Known rows, with every way that one mark hangs from another:
K[B N[L] X Y]: -2.565 -0.232 3.430 -2.729 -2.109 6.510 4.790 -3.286 -1.561 -5.085 -2.861 5.219 1.899 3.900 -1.174 0.273 2.883 0.039 2.061 1.807 1.941 -3.679 -1.688 -1.921 1.873 4.686
K[B P]: 2.273 1.530 2.424 5.438 -1.538 0.493 1.941 2.353 -1.788 1.622 -3.383 -1.034 -0.806 1.731 1.548 1.600 1.721 -3.500 -1.350 0.868 -1.525 1.847 0.581 -4.144 1.300 -1.095
X[K[N Y]]: -0.276 0.420 -0.834 -4.410 0.862 -2.715 0.511 -2.946 0.626 -1.463 1.136 -1.898 2.585 -4.390 3.155 1.480 -0.430 -0.242 3.877 1.913 -1.346 -2.242 2.840 -0.552 2.684 -0.393
K[N[L]]: -1.705 0.082 -1.706 -0.695 -0.517 1.761 0.317 -3.572 0.184 -0.493 1.565 0.267 -0.657 -0.130 1.064 -0.412 3.862 0.478 -0.172 -0.066 4.009 0.099 5.090 -0.499 -1.817 2.577
Q[X[D K[B]]]: 2.914 -0.930 2.658 3.766 2.415 -1.597 -1.150 -0.128 1.665 2.102 3.934 -1.605 -1.136 2.355 -1.243 -1.310 -2.920 -2.818 0.338 -1.234 0.855 3.498 -2.555 -1.690 -3.820 -1.421
K[N[L] P Y]: -4.970 2.313 0.565 -3.877 -1.467 3.633 4.282 -3.191 -4.975 0.996 -3.850 3.485 2.738 -1.747 3.846 1.714 2.822 -2.817 -0.693 0.353 -1.823 -1.188 6.410 -5.631 2.688 2.985
K[N X[L] Y]: -1.899 -0.259 -1.141 -1.210 -0.477 3.752 2.892 -4.394 -3.048 -3.946 -1.314 3.355 3.710 -0.783 1.923 0.485 1.127 2.875 1.902 -1.779 -2.202 -5.101 2.239 -0.550 1.735 3.211
N[L]: 1.087 -0.710 -1.378 -2.785 -1.153 1.009 -1.203 -0.582 1.856 1.010 2.403 -2.261 0.891 -0.930 -1.806 -1.574 2.078 1.745 -4.619 2.113 3.870 2.951 4.160 1.138 -2.092 1.805
S[G]: 3.248 -3.218 0.544 2.268 0.087 1.572 -4.189 -0.776 2.622 -1.996 2.717 -2.583 -1.087 1.149 0.858 -0.907 0.088 3.794 0.291 1.753 -4.403 2.959 0.355 4.419 -1.074 -2.137
X[D K[N] L]: 0.555 2.019 -3.939 0.912 5.893 3.712 -0.003 -3.306 1.146 3.090 2.449 -6.021 1.664 -3.633 -0.004 -1.219 -1.562 -4.182 3.483 -3.089 3.558 -1.026 1.919 -0.069 -3.991 -2.550
Q[X[K[B P] L]]: 3.553 -0.649 2.671 5.208 0.074 -0.718 -0.111 -2.177 -0.696 1.969 3.715 -1.991 -0.913 0.766 2.798 -1.618 0.466 -4.835 1.252 -2.021 -0.504 3.538 0.181 -4.186 -1.073 -2.294
B[G K[N[L]]]: 0.586 -3.002 -2.328 -3.495 -0.879 -4.265 -0.724 0.587 3.554 1.173 0.477 2.104 -5.099 1.325 -0.273 2.118 4.186 0.762 0.721 5.564 2.816 0.799 0.058 6.252 1.014 -4.835
Q[X[D L[N]]]: 2.491 -0.815 -1.594 5.184 2.245 0.436 -2.386 -0.314 -0.095 1.128 3.506 -0.015 -1.815 2.696 -1.597 -2.841 -1.805 0.500 -2.970 -4.198 0.225 2.864 -1.403 -2.239 -5.253 -0.495
L[N[K]]: -1.386 -0.294 -2.073 -0.986 -1.804 -3.849 -4.614 3.894 1.522 -1.089 1.904 -1.495 -1.336 -0.789 -2.776 -2.141 -0.796 4.945 -1.547 -3.016 2.115 0.340 -3.872 3.718 -1.209 2.267
Q[X[L]]: 4.060 -1.679 -0.412 5.871 0.454 -1.041 -1.936 -2.038 0.094 0.311 4.394 0.045 -1.247 1.400 1.570 -2.229 -0.689 0.815 -2.145 -1.624 -1.455 3.427 2.716 -2.591 -2.971 -0.612
Q[X[D]]: 2.226 -1.300 0.600 4.912 1.898 -1.599 -1.777 0.390 0.639 2.172 3.216 0.405 -1.082 2.789 -1.192 -1.290 -3.131 0.741 -3.339 -2.019 -0.764 3.855 0.458 -1.373 -4.984 0.121
X[K[B P Y] L]: 3.007 2.195 0.514 -0.288 1.410 2.007 2.256 -1.491 -1.036 0.842 -1.322 -3.995 3.013 -3.695 3.166 0.050 -0.581 -5.632 2.777 2.101 -2.542 -0.505 1.749 -4.619 3.453 -3.370
L[N[K[Y]]]: -1.875 -0.063 -1.754 -3.136 -1.392 -3.631 -3.577 3.771 1.137 -2.313 0.503 0.071 0.102 -1.082 -2.507 -1.638 -2.380 5.373 -1.663 -1.552 -0.098 -0.632 -3.351 2.708 0.377 2.499
B[G K[Y]]: 3.248 -3.197 -2.098 -4.928 -0.214 -7.072 -0.905 3.469 3.746 -0.089 -2.063 2.651 -2.414 0.004 -0.415 3.179 -0.898 3.384 -1.136 8.939 -4.073 0.228 -0.347 5.307 4.143 -6.256
L[N[K[B Y]]]: -1.167 0.213 -0.373 -1.760 -1.389 -2.394 -2.809 3.946 1.392 -3.140 -0.594 0.630 -0.749 0.814 -3.123 -1.771 -2.329 3.973 -0.699 -0.322 0.463 -0.700 -5.073 1.353 0.709 2.198
G[S]: 1.211 -0.278 0.367 4.028 1.838 -3.542 -3.520 0.344 2.978 -1.695 2.129 -1.290 -3.027 -3.716 0.813 2.245 -0.623 2.902 -5.339 1.437 -1.159 -0.033 4.482 1.236 -1.183 -0.603
X[D K[Y] L[N]]: 1.159 1.757 -4.474 -3.992 4.964 2.152 -0.864 -0.133 0.878 0.762 0.773 -4.915 3.075 -4.231 -2.300 -1.587 -3.413 -1.065 0.452 -1.366 0.356 -1.919 -2.669 -0.827 -1.223 -2.408
B[K]: 2.728 -0.805 -3.954 -1.283 0.627 -4.580 -1.589 2.493 1.915 1.095 0.656 -0.504 -2.334 -1.338 -0.357 2.875 0.933 4.861 -2.770 2.985 -1.764 0.901 1.111 4.562 1.024 -2.065
N[K[B]]: 0.351 0.515 1.999 2.512 -0.254 -1.175 -2.407 3.498 3.563 0.424 0.588 -1.749 -0.241 1.117 -2.507 -2.051 -4.946 0.840 0.911 0.390 1.894 2.139 -0.539 3.236 -1.795 1.726
K[N X[D]]: -2.818 -0.423 -0.819 2.183 0.359 2.517 1.182 -1.733 -1.695 0.287 0.471 0.431 1.211 1.111 -1.308 0.742 1.664 2.156 0.779 -5.590 2.897 -2.739 -0.487 3.156 -3.369 3.324

Rows:
-1.989 1.340 -2.488 -2.626 0.021 -2.147 2.298 0.424 -2.776 1.263 -3.528 3.392 -1.193 -1.647 3.258 4.738 1.735 1.108 -0.190 1.807 -4.687 -1.606 2.923 0.014 4.065 -0.901 -> B[K[N P Y]]
-1.567 0.896 -0.902 2.867 -0.899 3.745 1.233 1.362 -4.951 4.136 -1.228 -2.429 2.390 -0.862 -1.485 0.018 2.659 -0.396 -3.437 -8.400 0.762 -0.561 -2.957 1.155 -2.299 1.200 -> K[P X[D L[N]]]
-1.449 0.655 4.433 -0.008 -1.347 -1.379 0.120 4.291 1.048 1.589 -3.612 0.691 1.091 0.917 -0.774 -0.649 -5.597 -2.432 1.283 2.569 -1.879 1.623 -0.412 0.949 2.117 -0.253 -> N[K[B[G] P Y]]
-4.367 0.305 1.554 3.024 -3.810 1.503 2.999 -2.109 -6.051 2.049 -1.054 0.941 1.285 -0.560 3.422 2.322 6.204 -0.802 1.012 -7.260 0.505 -2.095 1.410 0.498 0.402 3.281 -> K[N P X]
-3.531 2.398 -0.226 -2.189 2.624 2.603 1.456 -1.587 -1.187 6.209 0.958 -4.914 1.906 -3.030 -0.016 0.405 0.864 -6.200 1.612 -3.823 4.535 0.716 1.620 -0.177 -2.947 -0.459 -> X[D K[N[L] P]]
-2.328 -0.915 -2.000 -6.068 -0.954 0.304 1.933 -1.016 -0.670 -1.091 -0.691 3.789 0.064 -0.166 -0.582 2.804 3.080 4.394 -0.738 1.569 -0.226 -2.439 0.006 4.342 2.404 1.744 -> B[K[N[L] X Y]]
1.234 2.104 3.004 1.076 -0.898 1.472 3.572 2.074 -2.813 -0.600 -6.431 2.082 1.927 0.834 1.844 2.319 -1.417 -2.793 -1.401 4.249 -6.194 -0.183 1.266 -6.598 4.629 -0.484 -> K[B P Y]
-4.967 1.687 2.454 -5.564 -1.865 2.423 -0.125 1.538 -0.449 3.992 -0.606 -0.652 3.819 -2.154 -1.757 -2.385 -3.387 -1.236 -2.589 -0.063 2.017 3.182 3.679 1.526 -0.043 4.424 -> N[K[P Y] L]
1.559 -0.928 1.606 0.299 2.448 -2.483 -0.931 -0.738 0.854 1.875 3.433 -0.589 1.192 0.342 -0.389 -0.872 -4.422 -0.984 -0.580 -0.562 -1.951 2.657 -0.290 -1.565 -2.415 -0.800 -> Q[X[D K[Y]]]
-1.328 0.947 -2.868 0.201 -0.356 -2.687 1.131 0.544 -2.068 2.923 -1.391 1.223 -2.925 -1.173 3.131 4.203 4.057 0.781 -0.386 -0.615 -1.437 -0.169 2.460 1.676 1.784 -1.328 -> B[K[N P]]
-0.064 2.426 -3.370 -1.829 6.257 4.139 1.314 -3.433 0.342 1.510 0.314 -3.797 3.646 -4.131 0.488 -0.548 -3.828 -3.793 3.543 -0.755 0.590 -2.433 2.474 -1.896 -1.599 -1.999 -> X[D K[N Y] L]
-2.183 -1.022 -1.041 -1.363 -3.021 -3.169 -4.069 3.631 0.692 -1.355 2.177 -1.179 -0.460 -0.238 -3.401 -2.037 -0.034 5.950 -1.483 -4.820 2.754 -0.325 -5.711 5.696 -1.234 3.351 -> L[N[K[X]]]
2.081 0.127 4.121 0.579 -1.775 -0.924 3.155 2.853 -1.264 -0.351 -6.776 2.619 0.456 2.280 1.579 2.118 -1.034 -4.111 -0.103 6.842 -5.631 0.337 -0.068 -4.813 5.052 -3.648 -> K[B[G] P Y]
3.260 -1.169 0.451 3.898 -1.781 2.944 0.400 0.783 -0.106 -3.445 0.067 -0.822 -0.569 3.173 -2.756 -1.333 3.075 2.029 -0.280 -2.029 2.193 -1.727 -6.067 1.058 -0.646 0.749 -> K[B X[L[N]]]
-2.484 2.326 2.780 3.153 -1.821 5.211 3.964 -2.012 -3.213 1.243 -2.851 1.361 -1.949 2.974 2.158 0.756 5.848 -6.462 1.204 -0.559 3.601 0.561 2.162 -5.539 0.242 1.437 -> K[B N[L] P]
3.078 -1.688 -0.287 2.363 -0.125 -2.850 -2.772 -2.161 0.549 0.007 6.120 -1.983 -1.458 -0.381 1.467 -2.618 0.915 -0.411 0.376 -3.033 0.558 2.429 -1.509 -1.495 -2.134 -1.546 -> Q[X[K L[N]]]
-3.940 2.100 4.253 -3.731 -1.866 4.111 1.056 2.132 0.236 2.791 -2.210 0.204 2.512 0.496 -2.790 -2.471 -3.355 -3.205 -1.278 1.562 2.753 2.995 1.361 -0.233 0.306 3.777 -> N[K[B P Y] L]
1.108 1.143 -2.488 3.006 -0.019 1.229 -2.058 1.443 -0.016 -0.024 0.414 -2.537 -0.781 -0.744 -0.607 -2.600 0.173 0.459 -0.868 -2.905 1.361 0.513 -1.332 -0.088 -1.164 -0.141 -> X[L[N[K[B P]]]]
-0.519 -0.094 -0.725 0.243 -1.592 -2.739 -3.826 4.299 1.992 -2.025 0.998 -0.952 -2.276 1.190 -3.232 -2.073 -0.792 3.639 -0.670 -1.901 2.641 0.258 -5.485 2.596 -0.857 1.785 -> L[N[K[B]]]
0.763 -0.246 1.069 5.768 -0.878 5.393 2.727 -3.409 -1.224 -3.476 -0.348 1.176 -0.895 3.629 0.382 -0.406 4.148 -0.712 3.872 -2.856 3.125 -3.336 -1.909 -0.457 -0.845 1.769 -> K[B N X[L]]
-2.987 -0.285 -0.959 -3.230 -1.332 -1.862 -2.911 3.949 0.481 -1.476 0.233 0.073 1.120 -0.263 -4.467 -1.725 -2.570 5.631 -1.772 -3.796 1.033 -1.409 -5.874 4.452 -0.908 3.683 -> L[N[K[X[D] Y]]]
3.676 -1.400 2.412 0.325 0.451 -4.414 -1.684 0.653 4.854 -0.666 2.249 -4.405 -1.847 -1.851 0.339 0.744 0.102 -2.833 2.463 4.591 1.497 0.578 -1.543 1.957 1.178 -4.641 -> X[K[B[G[S]]]]
3.978 -2.328 2.817 0.108 -1.368 2.258 2.301 0.472 1.051 -4.394 -3.496 2.545 1.884 3.320 -1.823 -0.332 -1.267 0.422 1.172 5.402 -2.508 -2.330 -3.548 0.361 3.087 -2.095 -> K[B[G] X[L] Y]
2.213 1.192 -5.892 2.503 4.182 3.339 -2.057 1.299 0.644 1.026 0.459 -3.425 -0.123 -0.582 -3.540 -2.277 -1.636 1.484 -3.375 -3.314 1.703 0.008 -1.282 -0.188 -4.637 -1.204 -> X[D L[N]]
-0.005 -1.013 2.663 2.969 -1.026 -3.578 -0.347 -2.678 -1.551 2.339 4.383 -0.546 -1.103 -0.033 4.123 -0.222 1.758 -3.026 1.790 -3.484 -0.336 2.613 1.517 -2.488 -1.121 -0.268 -> Q[X[K[N P]]]
-2.589 0.546 -1.259 -4.955 0.062 2.609 2.016 -3.791 -0.849 -2.764 -1.488 3.322 2.014 -0.805 1.581 0.422 0.901 1.248 -0.148 3.182 -0.276 -1.837 5.965 -2.868 1.314 3.157 -> K[N[L] Y]
-2.973 0.217 -1.075 -3.076 -1.568 -0.949 3.211 0.135 -3.863 1.081 -3.081 3.887 0.196 -1.030 2.125 4.705 3.312 2.337 -0.177 -0.943 -3.738 -2.814 0.141 2.574 3.963 0.669 -> B[K[N P X Y]]
-3.350 2.851 3.210 -0.903 -1.293 6.085 5.830 -2.339 -4.149 -0.883 -5.995 4.372 0.806 2.214 2.729 1.536 2.751 -5.787 1.278 2.697 -0.906 -1.339 2.993 -7.996 3.293 2.186 -> K[B N[L] P Y]
-2.455 0.057 1.060 0.488 -3.563 -1.442 -2.177 4.370 -0.811 -0.446 -0.093 -0.678 -1.056 1.229 -2.800 -1.433 1.214 2.446 -0.758 -5.066 2.563 -0.158 -7.152 3.071 -0.330 2.747 -> L[N[K[B P X]]]
2.348 -1.816 2.085 -0.120 -0.202 -4.479 -1.355 -1.558 0.654 -0.081 4.368 0.084 0.618 -0.496 2.024 -0.598 -1.982 0.225 0.107 0.510 -2.787 2.428 0.970 -1.836 -0.071 -0.511 -> Q[X[K[Y]]]
1.703 0.690 -3.077 1.006 0.554 1.305 -2.272 1.079 0.886 -2.109 0.318 -1.385 0.011 -0.551 -1.303 -2.800 -1.595 2.121 -0.671 -0.877 0.357 -0.419 -1.139 -0.217 -0.443 0.163 -> X[L[N[K[B Y]]]]
2.441 0.171 1.302 -2.891 4.075 -0.690 0.610 2.065 3.698 1.079 -1.482 -3.030 1.991 -0.292 -3.004 0.570 -5.298 -3.734 2.352 5.158 -0.340 -0.211 -3.114 0.248 0.093 -4.289 -> X[D K[B[G] Y]]
-0.254 -2.395 -0.530 -2.578 1.390 -5.984 -0.848 0.672 3.623 -2.049 -1.559 4.898 -5.719 -0.887 1.448 4.876 0.672 1.625 -0.242 7.440 -2.875 -2.342 1.124 4.567 3.695 -5.705 -> B[G[S] K[N Y]]
1.276 -0.598 -0.739 4.765 2.239 0.434 -2.864 0.432 0.409 1.796 3.848 -0.195 -1.623 2.628 -2.213 -3.766 -3.387 0.436 -2.341 -4.933 1.025 3.151 -2.050 -0.729 -5.724 0.202 -> Q[X[D L[N[K]]]]
0.351 0.755 -2.363 -3.210 -0.047 -3.419 1.184 2.709 -1.586 2.058 -3.192 1.634 -0.030 -2.304 1.574 4.447 0.010 2.470 -3.084 3.070 -5.771 0.137 2.093 0.974 4.308 -1.805 -> B[K[P Y]]
3.314 -1.776 -1.003 4.875 -0.317 -1.556 -2.736 -1.426 -0.249 -0.835 4.389 0.574 -2.299 1.881 0.772 -2.585 0.716 1.655 -2.210 -2.856 -0.583 2.651 -0.229 -2.252 -2.774 -0.315 -> Q[X[L[N]]]
-2.499 0.387 -1.124 -0.559 -2.598 -3.525 -3.437 4.055 -0.472 0.743 0.546 -1.464 -0.997 -1.195 -1.530 -1.402 0.125 3.100 -1.837 -4.425 1.440 0.742 -3.460 2.641 -0.633 2.131 -> L[N[K[P]]]
-1.241 0.448 -0.417 -6.559 0.301 -0.617 0.779 -3.564 0.888 -0.894 1.708 -1.885 2.836 -4.157 2.170 0.472 0.815 -1.125 3.096 2.379 1.101 -1.409 3.423 -0.535 1.969 0.513 -> X[K[N[L] Y]]
-0.448 2.292 -1.467 -1.826 1.388 1.897 2.278 -4.517 -2.733 1.397 -0.270 -3.142 3.411 -5.881 5.506 0.608 1.129 -4.928 4.143 -0.896 -1.776 -2.141 4.668 -3.683 2.642 -1.925 -> X[K[N P Y] L]
-0.995 1.256 1.380 -2.154 0.211 5.146 3.624 -2.975 -0.047 -4.662 -3.425 4.411 0.147 3.140 0.352 0.298 0.873 -1.827 1.746 5.528 0.467 -2.090 2.267 -5.463 1.955 2.318 -> K[B N[L] Y]
1.540 -3.054 -2.615 -1.317 -0.401 -6.159 -1.100 1.394 3.191 0.629 -0.086 2.231 -5.377 1.074 0.768 3.046 2.958 1.570 1.630 5.186 0.343 -0.032 -0.071 6.112 1.657 -5.808 -> B[G K[N]]
-0.359 -0.345 3.946 0.161 0.247 -2.190 -2.130 3.654 4.447 -1.453 -1.480 1.173 -0.460 0.694 -2.295 -1.024 -7.105 0.295 0.823 4.725 -0.776 0.653 -0.571 2.753 0.886 -0.316 -> N[K[B[G[S]] Y]]
0.724 -1.285 2.029 1.519 -1.166 2.064 1.325 -1.703 2.675 -2.186 -0.775 1.964 -3.908 4.985 -0.402 -0.753 4.067 -3.778 2.911 4.795 5.635 0.302 0.009 -1.101 -0.581 -1.618 -> K[B[G] N[L]]
-0.146 0.659 0.515 6.141 1.841 7.589 3.084 -2.372 -1.154 -1.560 -1.246 0.679 -0.496 4.450 -2.072 -0.622 1.751 -1.933 2.980 -4.086 4.212 -3.120 -3.093 -0.412 -3.424 1.514 -> K[B N X[D L]]
-2.998 -0.874 0.281 -2.432 -1.580 1.191 2.629 -3.075 -2.824 -4.028 -1.557 4.087 3.546 -0.239 1.434 1.817 1.178 4.092 1.558 -0.969 -2.655 -4.776 1.400 0.440 2.301 4.184 -> K[N X Y]
0.314 -0.204 2.550 0.889 1.742 -1.949 0.007 -0.289 -1.133 3.834 2.161 -0.541 1.298 -0.121 0.768 -0.251 -3.468 -2.907 -0.734 -2.027 -2.535 2.889 -0.052 -2.817 -1.793 -0.907 -> Q[X[D K[P Y]]]
